Each row was made from one small tree. Brackets hold a mark, then the marks that hang from it, in alphabetical order. Every link used is in the known rows. Write each row's tree.
Known rows
[kugi [vemu fefub veruk] [vomib gapok tivi]]: [-0.06 -0.39  0.10 -0.05 -0.04 -0.26 -0.02  0.34 -0.14 -0.31  0.19 -0.27
 -0.38 -0.01 -0.21  0.38]
[fefub veruk]: [ 0.23 -0.20 -0.19 -0.16 -0.23  0.07 -0.03 -0.01  0.13  0.01  0.03 -0.24
  0.31 -0.23  0.14 -0.22]
[gapok [tivi kugi]]: [ 0.20 -0.32 -0.03  0.08 -0.06  0.00  0.06  0.01  0.25  0.29 -0.14 -0.29
  0.13 -0.30  0.33 -0.41]
[vemu [fefub veruk]]: [ 0.30 -0.23 -0.08 -0.20 -0.16  0.11  0.03  0.11  0.03 -0.06 -0.11 -0.17
  0.01 -0.22  0.13 -0.23]
[tivi [kugi [vemu fefub] [vomib gapok]] veruk]: [ 0.03 -0.37  0.16 -0.11  0.08 -0.08  0.06  0.16  0.18  0.14  0.41 -0.08
 -0.29 -0.26 -0.26  0.00]
[tivi kugi [veruk [vemu fefub]]]: [ 0.34 -0.19 -0.04 -0.17 -0.10 -0.06  0.06  0.20 -0.18  0.19  0.18 -0.13
 -0.38 -0.31 -0.08 -0.27]
[gapok [kugi vemu vomib]]: [ 0.18 -0.23  0.16 -0.16  0.02  0.16  0.00  0.06  0.28 -0.11  0.28 -0.19
  0.34 -0.27  0.01 -0.02]
[vomib tivi]: [ 0.28 -0.21 -0.21  0.01 -0.20 -0.02 -0.06 -0.01  0.10  0.01  0.05 -0.42
  0.06 -0.23  0.10  0.01]
[vomib gapok [tivi kugi [veruk vemu]]]: [ 0.02 -0.23 -0.23  0.08 -0.15 -0.44 -0.08  0.07 -0.09  0.22  0.45 -0.31
 -0.09 -0.20 -0.05 -0.13]
[kugi [vemu fefub veruk] vomib]: [ 0.19 -0.31  0.19 -0.26 -0.06  0.09  0.07  0.33 -0.13 -0.28  0.06 -0.16
 -0.36 -0.13 -0.22  0.24]
[tivi [veruk vemu]]: [ 0.32 -0.17 -0.19 -0.17 -0.28 -0.13 -0.08  0.00 -0.21 -0.02  0.28 -0.21
 -0.21 -0.13 -0.20 -0.11]
[fefub [veruk vemu]]: [ 0.25 -0.11 -0.25 -0.20 -0.22 -0.09 -0.07 -0.02 -0.13 -0.33  0.05 -0.17
  0.12 -0.21  0.07 -0.23]
[gapok kugi]: [ 0.36 -0.23  0.10 -0.11 -0.13  0.09 -0.02  0.07  0.30  0.38  0.19 -0.36
  0.53 -0.22  0.18 -0.26]
[gapok [kugi vemu vomib] [tivi veruk]]: [-0.07 -0.37  0.04 -0.04 -0.10  0.03 -0.01  0.03  0.01 -0.11  0.23 -0.05
 -0.07 -0.06  0.02 -0.16]
[vemu fefub veruk]: [ 0.35 -0.32  0.12 -0.19 -0.21  0.01  0.04  0.35 -0.10  0.20 -0.04 -0.33
 -0.15 -0.09 -0.06  0.01]
[vomib [gapok tivi]]: [ 0.12 -0.42  0.00  0.09 -0.13 -0.28 -0.07 -0.06  0.26  0.19 -0.04 -0.34
  0.11  0.01  0.13 -0.22]
[gapok [kugi vemu]]: [ 0.24 -0.20  0.02 -0.10 -0.06  0.23 -0.02 -0.01  0.36  0.40  0.19 -0.29
  0.43 -0.26 -0.06  0.02]
[gapok [kugi vomib] [tivi [veruk vemu]]]: [ 0.06 -0.30  0.05 -0.09 -0.16 -0.28 -0.04  0.12 -0.32 -0.44  0.24 -0.03
 -0.13  0.01  0.21 -0.45]
[veruk vemu]: [ 0.42 -0.13 -0.10 -0.16 -0.15 -0.10 -0.07 -0.01 -0.04 -0.14  0.09 -0.28
  0.01 -0.21 -0.04 -0.12]

Which tree is each row?
[ 0.01 -0.16 -0.27  0.00 -0.02  0.19  0.09  0.11  0.08  0.04 -0.07 -0.15
 -0.13 -0.45  0.09  0.00] -> [vomib [tivi [kugi [vemu [fefub veruk]]]]]
[ 0.13 -0.28 -0.16 -0.06 -0.24 -0.13 -0.05  0.08 -0.16 -0.34  0.34 -0.24
 -0.25 -0.15  0.02 -0.03] -> [kugi [vomib [tivi veruk]]]
[ 0.02 -0.27  0.01 -0.09 -0.06  0.07  0.02  0.21 -0.12 -0.20  0.33 -0.11
 -0.30 -0.16 -0.07  0.09] -> [gapok [kugi [vemu fefub] [vomib [tivi veruk]]]]
[-0.01 -0.34 -0.08  0.08 -0.22 -0.29 -0.12  0.10  0.11  0.50  0.50 -0.40
  0.30 -0.01  0.03 -0.11] -> [vomib [gapok kugi] [tivi veruk]]
[ 0.06 -0.31  0.14 -0.06  0.13 -0.08  0.02  0.01  0.45  0.07  0.34 -0.23
  0.22 -0.36 -0.08  0.00] -> [tivi [kugi vemu [vomib gapok]]]
[ 0.13 -0.19 -0.01 -0.18 -0.05  0.27  0.04  0.12  0.16  0.18  0.02 -0.10
  0.23 -0.25  0.03 -0.11] -> [gapok [kugi [vemu [fefub veruk]]]]
[ 0.13 -0.33  0.16 -0.14 -0.09 -0.25  0.01  0.24 -0.41 -0.51  0.11  0.04
 -0.42  0.02  0.20 -0.45] -> [gapok [kugi vomib] [tivi [veruk [vemu fefub]]]]
[-0.04 -0.47  0.04  0.09 -0.19 -0.29 -0.09  0.05  0.14  0.54  0.27 -0.27
  0.23  0.11  0.10 -0.37] -> [vomib [gapok kugi [tivi veruk]]]
[ 0.18 -0.28  0.19 -0.18 -0.09  0.18  0.05  0.34  0.01  0.41  0.09 -0.27
  0.08 -0.12 -0.15  0.13] -> [gapok [kugi [vemu fefub veruk]]]
[ 0.08 -0.29 -0.09  0.07  0.00  0.15  0.06 -0.07  0.31  0.30 -0.12 -0.22
  0.01 -0.35  0.09 -0.12] -> [gapok [tivi [kugi vemu]]]
[-0.06 -0.36 -0.05  0.00 -0.03  0.05  0.06  0.01  0.07 -0.04  0.17 -0.03
 -0.30 -0.26  0.00 -0.16] -> [gapok [tivi [kugi vemu vomib] veruk]]
[ 0.07 -0.41  0.05  0.14 -0.01 -0.24  0.01  0.01  0.38  0.41  0.00 -0.33
  0.24 -0.19  0.26 -0.37] -> [vomib [gapok [tivi kugi]]]
[ 0.20 -0.25 -0.05 -0.12 -0.04  0.25  0.09  0.11  0.15  0.52  0.18 -0.14
 -0.32 -0.37 -0.27  0.01] -> [tivi [kugi [vemu fefub]] veruk]
[-0.09 -0.39  0.18 -0.05 -0.09 -0.03  0.02  0.25 -0.06 -0.16  0.07 -0.16
  0.10 -0.01  0.13 -0.05] -> [gapok [kugi [vemu veruk] vomib] tivi]
[ 0.14 -0.23 -0.01 -0.26 -0.02  0.17  0.05  0.09  0.02 -0.55 -0.01  0.01
 -0.21 -0.27 -0.04  0.01] -> [kugi [vemu [fefub veruk]] vomib]
[ 0.12 -0.29  0.09 -0.20 -0.12  0.05  0.00  0.19 -0.03 -0.22  0.19 -0.24
 -0.07 -0.16 -0.21  0.25] -> [kugi [vemu veruk] vomib]
[ 0.15 -0.19 -0.23 -0.10 -0.23 -0.29 -0.09  0.08 -0.42 -0.69  0.35 -0.17
 -0.42 -0.13 -0.05 -0.04] -> [kugi [vomib [tivi [veruk vemu]]]]
[ 0.30 -0.21  0.05 -0.11  0.07  0.28  0.11  0.10  0.32  0.37 -0.02 -0.21
 -0.09 -0.46 -0.10  0.02] -> [tivi [kugi [vemu fefub]]]
[-0.07 -0.35  0.00  0.07  0.00 -0.15  0.05  0.33  0.06  0.43  0.13 -0.37
 -0.15 -0.19 -0.14  0.26] -> [vomib gapok [tivi [kugi [vemu fefub veruk]]]]
[ 0.06 -0.29  0.21 -0.19 -0.09  0.07  0.01  0.29  0.03 -0.03  0.31 -0.23
  0.28 -0.14 -0.05  0.09] -> [gapok [kugi [vemu veruk] vomib]]
[ 0.02 -0.46 -0.08  0.07 -0.24 -0.31 -0.09 -0.04  0.07  0.32  0.15 -0.27
 -0.11  0.09 -0.03 -0.22] -> [vomib [gapok [tivi veruk]]]
[ 0.10 -0.29 -0.10  0.15 -0.05 -0.23 -0.02  0.06  0.32  0.39  0.23 -0.46
  0.29 -0.30  0.17 -0.12] -> [vomib gapok [tivi kugi]]
[ 0.16 -0.27 -0.22 -0.04 -0.28 -0.23 -0.08 -0.03 -0.28 -0.14  0.04 -0.15
 -0.39 -0.01 -0.01 -0.26] -> [gapok [tivi [veruk vemu]]]
